Known rows, with every step that occurs:
teru, kezan, kubik, lovazov: [-10.5  -4.3  37.8   3.3 -26.8 -36.6  17.9  15.8  26.3 -20.5   7.0   9.7
   0.9 -10.5  -0.1  -0.4   2.4  18.0   5.5 -12.0 -13.4  -5.3  10.4  26.6
  -3.6  -5.5  -4.0   3.3]
kinap, kubik, lovazov, gatefad, mufu, teru, kezan: [ -7.9   7.2  43.7  25.9   3.4  11.9 -42.6   1.6 -20.9 -12.6  26.3  -1.6
 -15.3  -8.7  32.5   1.8  22.0  -5.2 -17.8  12.4  14.7  34.8 -13.6   3.8
  17.7  -0.8 -14.6 -32.9]
vuzu, mufu, gatefad, lovazov: [  3.1  18.3  -5.5 -21.3 -19.9  19.9   2.1   0.1   3.3  12.6   8.0   9.2
 -20.6 -50.1  -7.2   0.1   9.4 -20.6  43.8  16.0   7.0 -26.6 -27.5 -10.1
 -19.1   8.5  17.7  -2.2]
vuzu, mufu, gatefad: [  6.8   0.5  -0.3   8.2  -9.7   0.8   6.3  21.1  -2.4   3.6  24.9  -2.7
   0.0 -33.4 -13.7   4.8  26.1 -11.4   5.2  24.3  10.2 -10.9 -42.3 -13.1
  -5.1   5.6  20.5  17.2]
vezi, mufu, teru, kezan, kubik: [ -9.2 -30.7  53.5  43.0  -0.5 -10.3  12.9  -6.2  -7.6  -7.2   4.4  41.3
   8.5   4.9  27.0  30.9  32.4 -31.3  47.3  -6.4  -0.7  -1.2 -17.1   7.0
 -13.7  20.9 -13.7 -23.1]
kero, faruz: [  4.5  19.1  43.8 -16.5  -3.7 -26.4  19.2 -51.9  14.7  -4.8 -20.6   7.9
 -18.1 -21.5 -12.9  40.2 -21.6 -39.8  -6.1  -4.5  15.1   4.7   0.5   4.5
  -1.9 -50.3 -23.5  26.7]
sovol, kinap: [-10.5 -37.8 -10.4  17.8  24.5  -9.3 -10.8 -35.1 -26.7 -13.0  -9.1   3.2
  12.9   3.9 -43.2  10.6  39.4 -27.6  -5.6  -5.7  -8.8  -8.1  24.7  -8.7
  -1.3 -16.4  14.5  31.0]
mufu, teru: [  1.3 -16.6  -0.5  -2.0  -7.6  12.1 -32.6 -38.7 -36.0 -15.9  -6.9  16.9
 -19.1   9.6  -3.7  16.4  65.1 -56.8   9.6 -11.5   9.0  28.3   5.7  -1.3
 -12.2   3.1   4.0 -32.3]
vuzu, kinap: [ 31.7  -6.6   8.5  -5.8  16.2   1.9  17.0 -16.5  -9.9 -10.3 -16.6 -11.1
   0.0  19.6 -13.0   7.8  19.7 -27.9  22.2 -13.3 -10.0 -13.2   9.0 -17.4
  15.7  -3.7  -2.7   9.4]
mufu, vuzu, kinap, kubik, lovazov: [  4.5 -14.2  -9.2 -28.4 -14.2 -21.9 -16.0  11.9  23.7  -5.2 -14.1 -63.6
   0.7   2.5  -5.7 -44.5  -3.3  20.9 -33.9 -21.1 -28.8  20.5  13.9   6.0
  51.4 -21.9   7.5  32.7]
zite, kinap, kubik, lovazov, gatefad: [-22.0  13.0  -2.8  13.5  -5.2  -0.5  18.1  40.2  14.4 -10.4  24.9 -30.7
  -2.2 -14.9 -17.8 -14.1 -29.5  42.9 -27.1  -1.1 -13.0   5.0  10.9  -4.3
  20.2  -5.6   1.9  12.7]
sovol, kinap, kubik, lovazov: [-19.7 -19.1 -14.4  -9.7 -12.1 -34.3 -18.4   6.9  18.4 -15.9  -6.2 -50.4
   1.3  -1.6 -21.2 -36.9  16.7  18.7 -38.1 -13.8 -27.1  13.8  21.2   7.2
  43.4 -20.6  10.7  49.0]
kinap, kero, faruz: [ -6.7  33.5  44.9  -7.1 -17.6 -27.1  15.5 -37.8  25.0 -13.2 -24.7  10.0
 -16.5 -11.2   1.5  30.4 -32.2 -34.9 -22.6 -10.9  25.0  15.1  13.8  -1.4
  -1.6 -52.2 -15.2  20.3]
faruz, kero: [ 29.9  -8.7  55.1  -3.1  11.7 -41.3  -0.7  -8.3 -24.4  10.4  13.4  -6.9
   5.0  34.1   5.8  21.0  -4.3 -41.3  -7.5 -31.9  28.1 -29.1 -12.8  14.9
  -2.7  -8.8  14.0  -7.1]
vezi, mufu, gatefad, lovazov, kubik: [-10.0 -18.3  25.9 -24.9  -2.7 -11.7  10.5 -13.8   1.5  42.9  -1.6  27.7
   4.4  20.1  18.4   0.6 -30.7 -10.6  48.2  -2.6   0.6 -34.7 -20.0  -2.5
 -20.7  22.9 -36.0  20.6]
mufu, gatefad, lovazov: [ -6.8   6.6   1.5 -18.3 -27.1  16.9   3.9 -10.6  -2.5  18.8  10.6  16.2
 -21.5 -34.1  -6.0  -2.2   8.9 -25.7  49.2  -6.7   6.8 -20.3 -26.7   1.5
 -11.0 -11.9  13.7  -8.3]
lovazov, gatefad: [-22.6   4.8  13.0  44.2  -0.9  16.2  24.9  20.0 -10.5  -1.7  26.0   5.9
   0.6  -9.8 -19.9  28.2 -17.8   5.1   2.6  -0.7   4.6  -8.1   3.3  -1.7
  -0.9   3.7   1.4  -3.4]
sovol, kinap, zite: [ -8.5 -21.0 -17.2  31.0  20.2   0.5  -9.6  -2.8 -34.9 -14.7 -31.5   9.6
  10.4  18.6 -38.1 -20.8  72.1 -30.4   2.8  10.3 -31.0  17.8   3.0   2.7
  -3.2 -29.3  19.5  12.6]
kezan, teru: [-28.6  -1.7  18.4  18.5 -26.5  27.5 -29.9 -36.5 -18.7  13.6  -1.0  34.1
 -22.1  11.3 -17.8  25.0  12.5 -39.0  28.0  32.6 -20.1 -39.3  21.8  -0.6
  -1.0  18.0  11.9 -11.9]
teru, kezan, kubik: [-11.3 -20.0  70.3  44.9  -1.2 -16.3  33.6  -5.0  -1.7   8.8  10.2  31.5
  23.8   0.3   8.5  37.6  13.3 -22.1  45.0   2.0   1.5 -17.7 -15.9  17.0
 -12.3  15.2  -9.4 -13.0]
kinap, vuzu, mufu, gatefad: [  3.4  14.9 -12.3   9.4  -7.9   7.7  10.6  21.1   1.0   3.4  40.7 -22.6
   5.4 -26.3  -9.7  -2.3  11.9  -1.5  -8.5  17.8   8.2  -9.3 -40.0  -9.6
  17.8   5.7  25.5  20.0]
kezan, kubik, lovazov, gatefad, mufu, teru: [ -8.7  -2.0 -48.0  -6.2  -1.2   8.5 -21.2 -16.0 -10.9 -17.0  -6.6  42.0
 -14.3  10.3  18.3  21.8  34.0  -6.9  -2.4  -1.2  28.3  20.7  13.5  -4.2
 -30.3  26.2  -5.1 -39.0]
teru, kezan, kubik, lovazov, gatefad, mufu, vuzu: [  0.2 -15.0  -7.8   2.9   4.7  15.0 -16.6  -9.0   1.9  24.0   3.9   9.0
  13.2  -3.2  18.9   5.5 -51.2  25.9 -22.5  -9.4  20.2  14.7  -0.8  15.1
 -25.1  -6.3   7.2 -27.1]
kinap, kubik, lovazov, gatefad, mufu, teru: [-10.0   0.8 -48.3  -5.5  -0.7  13.1 -38.4 -13.4 -14.3 -12.6  -2.9  11.2
 -18.9  12.3  20.6   5.2  33.6  -6.4 -18.4   0.9  24.9  33.1   8.5  -7.7
  -5.7  18.0  -2.4 -28.8]
gatefad, mufu: [ 11.6  24.0 -18.8   4.6   1.6   5.2   4.0 -36.1  -5.3   8.3   2.2  29.7
 -17.7  36.9  24.5  26.5  -8.8 -10.4  14.1  -1.6  40.7 -17.6  -4.2   4.2
 -43.6  12.5   4.5 -10.8]
kubik, lovazov, gatefad, mufu, teru, kezan: [ -1.1  12.0  45.3  22.9   1.8  13.3 -36.9  -3.6 -23.8 -20.5  27.6  18.5
 -20.7 -11.1  27.9  11.7  22.0  -8.0 -11.2   9.5  18.6  29.2  -7.8   5.9
  -2.0  -3.1 -14.6 -43.2]

Rows:
[ 29.5 -17.1 -11.7 -15.0  25.2   9.7  -0.8  -2.4   5.1   4.3 -17.6  -7.0
  17.6   3.7  10.1  -2.0 -25.1  18.8  -7.6 -10.5  -0.2   3.4  10.6 -10.3
   7.4  -3.9  -5.4 -11.5] => teru, kezan, kubik, lovazov, gatefad, mufu, vuzu, kinap
[ -6.9  -1.7  12.9  -7.6 -22.2 -30.2   0.9   5.3  22.2 -23.1   0.6  23.6
  -5.4  -3.7  15.2   1.2  14.1  17.0   1.0  -8.0   0.5   4.9  11.6  21.1
 -14.6   4.3  -7.5 -12.4] => gatefad, mufu, teru, kezan, kubik, lovazov
[-31.1  -3.9  11.7  28.2 -12.3  -5.2  15.5  41.2  10.4 -21.8  21.2  14.0
   4.2 -27.9  -9.7  13.6  -7.1  31.0 -10.1  -0.8  -6.1   7.6  14.5   7.3
   5.2   7.6  -9.1 -13.3] => mufu, teru, kezan, kubik, lovazov, gatefad
[-11.1  26.6 -16.7  19.2   0.4  -1.2  16.6  13.3  15.9  -3.4  18.7  34.7
  -6.0   7.4  26.1  22.6 -34.7  40.1  -4.7   7.6  32.5 -13.4   3.8   5.9
 -30.2  18.7  -9.2 -14.4] => teru, kezan, kubik, lovazov, gatefad, mufu
[ -6.5  32.3 -38.4   6.8  -3.2   3.6  10.1   6.2  12.7  -6.2  14.7  24.9
 -17.2  13.7  17.9  16.8 -34.1  36.6 -13.1   1.5  33.6 -11.8  10.8   2.7
 -31.8  12.3  -1.2  -7.9] => kubik, lovazov, gatefad, mufu
[ -5.1  -7.9  24.2 -33.7   3.2  -9.0   9.4 -13.8   1.4  46.7  -5.5  19.0
  16.5   2.8   3.0   6.8 -24.0 -10.5  37.6  21.2   5.8 -37.6 -15.9  -5.5
 -24.4  35.6 -32.0  17.5] => vuzu, mufu, gatefad, lovazov, kubik
[-24.4  10.5  -1.1  20.3 -16.8  -1.7  19.1  38.1  11.6 -20.0  24.5  -3.3
  -8.0 -20.5 -20.8   6.0 -25.6  34.6 -20.0  -7.7  -6.5  -1.2  19.3   6.7
   4.9  -6.0   0.5   4.9] => kubik, lovazov, gatefad
[  7.4  -6.2 -25.2 -32.4 -10.2 -20.6 -18.9   7.5  27.4  -3.1 -15.3 -54.4
  -2.9  10.2   6.7 -41.7 -10.1  28.5 -35.5 -17.9 -16.0  18.1  12.2   3.8
  40.4 -15.4   5.7  28.6] => gatefad, mufu, vuzu, kinap, kubik, lovazov
[  6.1 -17.1 -13.3 -21.2 -15.6 -22.4 -16.2  18.2  29.0 -12.9 -12.7 -59.7
  -9.6   8.3   9.4 -49.6  -9.3  24.8 -27.7 -30.3 -33.2  19.5   9.1   1.4
  50.3 -20.0   4.9  39.9] => vezi, mufu, vuzu, kinap, kubik, lovazov
[  0.7  27.5 -13.5 -19.7 -19.5  25.6   4.4  -0.4   5.1  12.9  20.1  -3.7
 -16.0 -45.0  -3.7  -4.0   0.5 -13.9  34.1  11.4   6.3 -25.4 -25.7  -7.2
  -2.0   9.1  20.8  -1.5] => kinap, vuzu, mufu, gatefad, lovazov
[  4.1  10.7  16.5 -44.0  13.2  -0.4  17.8 -18.9   2.2  43.7   8.9   6.8
  18.6   9.9   4.2  -3.2 -38.9  -0.2  30.2  20.1   5.1 -38.5 -13.0  -9.9
 -22.2  33.5 -27.3  12.0] => zite, kinap, vuzu, mufu, gatefad, lovazov, kubik
[ 15.3  -7.8 -14.4  11.4  20.0  11.5  -0.1  29.2  -8.4  -5.3 -34.1   4.4
  16.6  12.4   1.1 -31.0  22.1  11.0  -1.8   9.2 -27.4  27.4  -6.7   2.2
   5.5 -18.1   1.5 -18.7] => teru, kezan, kubik, lovazov, gatefad, mufu, vuzu, kinap, zite
[ 38.0 -28.7  -0.1 -19.0  20.2  14.3  -5.8 -26.5 -13.7   8.0 -25.9 -24.4
  11.8  12.4 -11.8  -4.3  -1.4 -23.1   2.8 -22.7 -12.2   5.9   8.8 -11.6
  15.0 -17.7   6.8  -1.5] => mufu, vuzu, kinap
[ 34.2  55.7  -3.6  -2.7  19.5  21.8  19.7  -8.8   0.7 -14.8  27.2 -34.7
   1.0  -6.1  -9.4   6.1 -12.7  -0.4  -9.5  29.5   2.9 -23.2   2.8 -18.7
 -14.5  32.7  25.1   5.7] => zite, kinap, vuzu, mufu
[ 19.7  -1.3 -36.3  -1.0  17.1  15.4  -6.9  21.8 -11.9  -7.5 -38.2  -4.9
   5.3  18.5  -7.4 -37.4  22.4   7.6 -10.0   2.7 -26.4  29.3   0.0  -1.8
   4.5 -24.5   9.7 -11.1] => kubik, lovazov, gatefad, mufu, vuzu, kinap, zite
[-11.9 -11.0   3.7 -32.0  15.7  -7.1   4.2 -18.6  -0.8  41.4   0.5   5.2
  27.6   4.1  -5.0  -0.4 -24.1  -2.6  19.8  19.2   0.1 -35.4  -5.5  -9.0
  -4.0  32.2 -26.1  29.7] => sovol, kinap, vuzu, mufu, gatefad, lovazov, kubik
[ -2.1  24.7 -46.2   2.3   7.8   2.7   7.5  13.4  17.0  -1.3   5.4  -0.1
  -9.2  18.3  21.4   2.9 -31.2  40.4 -18.3   2.9  24.6  -7.3   8.4  -9.2
  -1.9  15.6  -5.4   4.8] => vuzu, kinap, kubik, lovazov, gatefad, mufu
[ 20.4  -4.7 -30.5  10.5  24.6  24.2  -3.9  13.1 -22.8   1.8 -37.6  -0.7
  10.0  24.2  -6.5 -26.2  26.2  -7.5   1.5   5.9 -20.9  25.7  -7.6  -5.6
   0.8 -19.6  10.1 -15.7] => lovazov, gatefad, mufu, vuzu, kinap, zite
[ -6.0   7.9  15.2  -3.7 -19.8 -24.8   4.5  17.7  25.5 -30.1  11.6  -3.6
   3.5 -18.2   5.1  -4.1  12.4  19.8 -11.4   0.0 -12.9   4.6  14.7  18.3
   7.7  12.2   0.5  -3.0] => kinap, vuzu, mufu, teru, kezan, kubik, lovazov
[-20.0  -9.2 -14.0  11.4  -2.8   2.7   3.2  42.8  15.6  -2.9  10.4 -43.3
   9.1 -18.6 -15.5 -17.8 -32.3  42.4 -37.7  -9.2 -18.5  15.2  14.9  -3.5
  42.7  -8.9   1.4  16.9] => mufu, vuzu, kinap, kubik, lovazov, gatefad
[ 28.4  -6.5 -25.0   1.5  21.7  18.6  -8.9  -1.2 -23.8   2.5 -44.0  -1.3
   6.4  32.5  -3.5 -29.7  36.6 -19.0   6.4   2.3 -21.0  25.1  -9.5  -2.3
  -2.6 -23.0  12.5 -13.6] => gatefad, mufu, vuzu, kinap, zite
[ 20.2   0.1  -3.6  15.2  14.7   8.2  10.0  10.4 -24.3 -13.0 -36.4  -0.5
   1.3  28.8 -16.4 -22.6  58.4 -30.4  21.0   5.3 -31.9  14.9  -8.4  -4.1
   8.1 -19.6   7.3  -3.0] => vuzu, kinap, zite
[ -1.4 -14.0 -32.5  -6.7   3.5  18.5 -28.5 -11.3   1.7  29.9  -1.5 -19.8
   7.9   4.9  14.7 -10.3 -50.8  25.2 -37.8 -13.5  16.9  22.4   0.5   9.6
  -7.3  -9.9  15.4  -9.5] => kinap, kubik, lovazov, gatefad, mufu, vuzu
[ 33.9 -11.8 -34.6 -27.5  21.0  14.5  -7.2  -9.6   2.6   1.9 -21.5 -15.5
   6.4  10.9   1.3  -9.7 -25.2  15.2 -15.9 -16.6   0.3   5.3  17.3 -13.5
   6.2 -10.0   1.8  -4.6] => kubik, lovazov, gatefad, mufu, vuzu, kinap
[ -7.8   1.9  16.1 -32.6   4.3  -4.0  11.8 -13.3   3.9  46.2   6.7   5.5
  20.6   7.4   6.1   3.0 -33.5  -3.3  27.4  17.0   4.2 -36.3 -14.5  -2.4
  -7.6  35.5 -28.0  19.0] => kinap, vuzu, mufu, gatefad, lovazov, kubik
[-26.2  13.3  -1.9  28.0  -5.5   2.3  17.4  48.2  16.6 -25.9  31.0  -3.9
   9.3 -34.3  -6.9  11.4 -14.9  41.8 -23.7  11.0  -7.1   4.2  16.4   2.2
  15.3  21.9  -3.5  -8.7] => kinap, vuzu, mufu, teru, kezan, kubik, lovazov, gatefad
